In the rows, 128 means zero.
Known rows, with every step that occurs
L -> F -> V: [133 127 112 127 160 122 122 135 120 210 135 117 147 151 146 185 114 134
 126 243 148 116 172 126 148 126 117 187 130 161 109 111]
L -> F -> M -> V: [128 105  94 140 121 132 110  94  92 112 152  96 165 146 164 137 138 120
 117 199 165 129 109 138 186 126 170 188 133 136 138 107]
S -> M -> Q -> F: [114 154 170  74 135 135 136  85 126 123 109 108 126 155 144  99 130 135
 136 112  92 144 146 132 142 144 169 112 142 123 109 112]
M -> Q -> F: [117 144 130  93 135 157 125  87 150 143 114  98 122 131 135 132 122 127
 129 145  95 112 155 153 121 137 147 148 129 124 116 116]
F -> S: [144 108 148 132 131 127 136 101 144 119 137 125 134 120 115 133 133 115
 142 189 133 154 169 109 123 119 103 124 112 127 122 124]
L -> M -> F: [128 100 131 145 120 153 144  81 109 141 152  87 145 168 137 140 111 134
 149  57 114 119 171 136 151 147 177 115 132 130 110 116]
S -> M -> F: [129 124 155 104 115 136 146  93 108 109 151 105 128 187 148 115 139 135
 146  77 128 167 164 115 154 139 173  92 135 126 121 118]
M -> Q: [118 122 114 116 102 151 138  94 125 158 131  92 125 151 127 129 121 116
 137 153 109 125 139 135 120 130 156 130 121 137 123 114]
L -> M: [126 113 145 147 132 122 138 123 104 142 124 119 149 132 124 119 107 136
 141  78 111 115 123 128 147 144 156 116 140 131 110 123]
Q -> F: [127 146 148 104 160 134 113 124 151 112 113 131 127 110 134 130 131 139
 121 112 113 116 140 147 129 134 115 145 136 114 121 129]
Q -> F -> S -> M -> X -> H: [144 135 230 100 168 120 126  32 209 106 112 156 156 117 127 161 163 175
 120  77 128 170 157 126 129 128 115 128 149 134 108 125]
P -> F -> M -> Q: [123  98 109 104 129 135 117 115  96 152 160  70 119 121 141 151 124  85
 132 159 123 123  88 118 141 131 204 183 144 147 123  91]
S -> Q -> F -> M: [124 158 212 105 167 136  94  83 121  84 125 103 134  77 124  93 155 123
 109  84 132  78 127 145 131 126 156 156 154 115 141 120]
S -> M -> Q -> F -> H: [108 181 149  49 136 124 134  49 133 133 123  88 141 118 149 108 119 136
 130 102  84 124 127 135 140 151 178 122 116 133 128 118]
P -> F: [132 121 128 114 159 118 120 163 120 154 150 117 116 113 148 151 127 108
 125 125 129 144 108 115 115 126 149 150 126 129 121 123]
Q -> F -> M -> H: [135 112 191 127 155 145 105  61 179  68 127 125 133 100 116 114 149 138
 111  86 116  95 131 152 165 138 130 162 179 140 122 107]
X -> F: [137 126  98 124 117 130 131 114 129 175 120 116 146 120 125 142 125 118
 125 114 132 129  92 125 121 127 113 160 110 182 117 138]
S -> M: [126 135 167 110 128 106 140 130 103 111 125 140 132 154 136  92 133 135
 136  97 125 158 125 107 147 136 153  91 141 124 120 124]
P -> M -> H: [126  92 203 153 117 137 151 114 187 100 147 108 112 175 117 101 121 137
 130  79 142 128 159 140 128 137 122 111 137 135 115 134]
F -> M: [128 111 129 126 126 123 116 113 106  95 135 114 138 115 120 127 132 116
 128 134 142 107  97 124 160 132 155 153 155 138 135 107]
M -> Q -> F -> S: [131 123 145 100 139 159 132  56 165 127 121  90 128 123 122 140 128 112
 142 203 101 138 190 134 114 127 122 146 111 124 111 112]
Q -> F -> M: [128 124 150  99 157 128 102 102 132  78 116 113 136  91 127 129 135 126
 119 118 129  95 108 141 158 137 145 169 161 124 126 109]
S -> M -> F -> H: [122 151 137  79 117 123 144  54 120 124 167  86 144 151 155 120 132 137
 136  61 118 146 153 121 152 146 182 101 112 135 139 125]
M -> Q -> F -> H: [109 171 109  67 138 144 122  49 161 156 125  78 137  95 144 140 115 129
 122 131  86  88 136 160 117 144 156 159 104 133 134 121]
S -> M -> X: [137 140 211 125 134 118 132  95 146 105 131 141 139 170 135 104 137 152
 125 107 136 180 131 125 158 136 135  83 158 124 109 120]
S -> Q: [125 156 190 133 139 135 122 108 120 129 135 118 126 111 125  87 144 124
 119 104 133 115 149 130 102 116 139 113 120 119 143 139]
L -> F -> M -> H: [137 102 154 165 125 141 114  53 140 144 151 126 145 134 126 148 151 136
 104 205 148 115 120 141 199 131 145 180 158 181 119 108]
S -> Q -> F: [124 177 206 107 169 140 106 101 140 110 118 117 124  92 132  92 150 134
 109  83 115  99 164 147 101 123 130 131 128 107 136 140]

Rows
[144  94 132 129 120 157 141  60 150 115 165  91 129 153 127 152 139 115
 150 168 132 157 214 118 129 123 124 126 103 127 123 119] => M -> F -> S
[142 125 166 109 164 135 121  92 168  93 120 125 133  99 123 132 136 124
 131 172 117 137 182 127 123 126  94 143 120 112 115 125] => Q -> F -> S
[141 113 103 111 148 124 128 138 138 193 119  98 152 131 127 168 106 115
 137 123 134 111 132 116 108 124  98 181 124 184 111 118] => X -> F -> V
[120 177 128  77 162 121 112  86 162 127 123 110 142  72 142 139 122 138
 113  94 106  93 123 152 127 142 127 153 115 124 139 136] => Q -> F -> H
[157  89 174 169 131 139 140  38 167 163 132 104 182 138 109 150 108 128
 140 149 125 156 131 121 141 134  99 133 123 179  82 123] => L -> M -> X -> F -> S
[120 116 152 102 167 143 132 102 132 180 112  70 154 143 133 157  80 132
 154 101  82  77 187 143 123 150 160 159 154 130  91  91] => L -> M -> Q -> F -> V
[133 105 170 141 115 135 146 109 180 142 137  91 141 178 124 135 112 131
 124 107 161 145 103 144 121 135 100 144 124 169  96 140] => P -> M -> X -> F
[119  93 142 122 104 149 156 123 141 111 166  66 112 199 138 133 116 125
 144  86 154 131 180 137 128 138 157 124 116 117 116 130] => P -> M -> F
[124 132 131  81 166 149 122 111 156 168 115  80 130 139 137 164 102 123
 139 143  97  92 194 145 107 135 134 173 143 129 109  97] => M -> Q -> F -> V
[111 110 163  79 155 142 144 141 166 149 126  49 117 175 133 146  87 122
 151 130 121  94 201 148 100 142 143 169 138 120 101 103] => P -> M -> Q -> F -> V
[138  93 173 151 124 139 119  68 154  87 145 125 134 120 108 117 144 126
 118 103 131 109 116 133 168 131 140 146 170 154 132 106] => F -> M -> H
[135 103 153 137 134 132 108  53 172 117 132 135 156 106 116 180 153 157
 105  55 156 110  76 145 146 126 154 176 167 158 135 110] => F -> M -> X -> H
[126 148 106  89 161 106 115 128 129 170 165 100 130  78 157 155 119 111
 118 109 120 121  91 120 117 133 154 158 104 136 138 128] => P -> F -> H
[146 126 138 141 126 142 122  70 174 165 128 119 155 142 126 155 127 133
 113 129 139 145  94 142 128 129  92 149 129 180 106 133] => M -> X -> F
[140 120 151 129 125 117 142  81 105 111 152 116 165 179 166 115 145 128
 140 234 156 208 171 103 174 120 141 120 104 123 119 122] => L -> F -> S -> M -> V
[133 133 152  88 191 128 112 146 155 135 112 114 135 118 136 156 113 135
 131 113 117  96 181 137 111 133 106 169 152 120 115 109] => Q -> F -> V
[115 112 124 140 106 146 149  86 104 174 127  89 147 155 124 121  96 124
 151 113  94 112 138 134 139 145 186 120 133 140 104 109] => L -> M -> Q
[142 125 197 134 129 166 135  35 139 111 172  78 127 137 125 115 155 111
 138 140 140 144 239 120 100 111 134 109  98 120 137 129] => M -> F -> S -> Q
[151 102 116 132 119 133 139  82 144 151 129 114 152 115 115 145 129 105
 138 184 134 158 128 106 115 117  87 154  93 179 112 134] => X -> F -> S
[137 104  96 124 114 126 118  97 109 131 126 102 155 107 120 137 131 104
 124 127 144 107  60 120 151 130 142 181 138 192 123 118] => X -> F -> M
[116 202 187  80 173 128 104  64 150 130 133 100 141  55 140 103 141 136
 104  71 110  82 148 154 101 130 134 138 103 116 154 147] => S -> Q -> F -> H
[151 117 143 129 156 136 122  96 178 186 127 102 161 151 126 180 108 132
 127 138 142 127 138 135 115 125  80 169 143 184  98 112] => M -> X -> F -> V
[154  96 230 129 156 114 142  93 160 111 166 132 121 140 132 111 152 116
 139 130 122 201 168  86 143 123 133 100 143 138 105 115] => P -> F -> S -> M -> H
[137  96 154 124 162 121 101  85 164 146 154 124 142  92 136 202 155 137
 102  51 155 122  59 132 137 124 176 198 164 158 127 105] => P -> F -> M -> X -> H
[105 121 158  95 124 149 146 122 160 122 122  66 110 169 134 120 108 123
 139 123 117 108 159 155 111 144 157 144 123 114 105 125] => P -> M -> Q -> F
[121 101 176  97 125 150 154  86 177 107 133  58 116 160 122 121 111 112
 151 188 122 136 199 135 107 135 134 141 108 115 101 120] => P -> M -> Q -> F -> S
[131 154 231 115 175 146  86  23 186  99 123 125 153  71 122 148 175 162
  86   7 147  81 116 165 118 121 153 178 166 137 141 122] => S -> Q -> F -> M -> X -> H
[157 138 223 151 138 150 123  24 182 153 145 108 158 117 108 116 150 117
 118 163 148 158 160 126  97 106  74 132 106 170 114 139] => M -> X -> F -> S -> Q
[135 139 252 132 167 152  98  39 165  66 135 110 133  89 113  84 167 134
 101  57 123  81 150 154 139 127 139 146 172 132 138 118] => S -> Q -> F -> M -> H
[125 127 150 109 121 112 138 129 107  71 135 118 149 176 164  80 136 134
 141  57 134 177 132 116 142 130 163  90 130  97 137 122] => S -> M -> V
[150 123 231 131 140 121 140  62 163  89 140 137 145 165 122 108 142 140
 138 176 139 203 168 106 153 126 108  81 143 124 103 116] => F -> S -> M -> X
[144 134 207 125 170 125 120 113 124 134 166  99 119  90 134 116 152  94
 127 161 137 153 177  98  89 104 132 131 102 119 128 131] => P -> F -> S -> Q
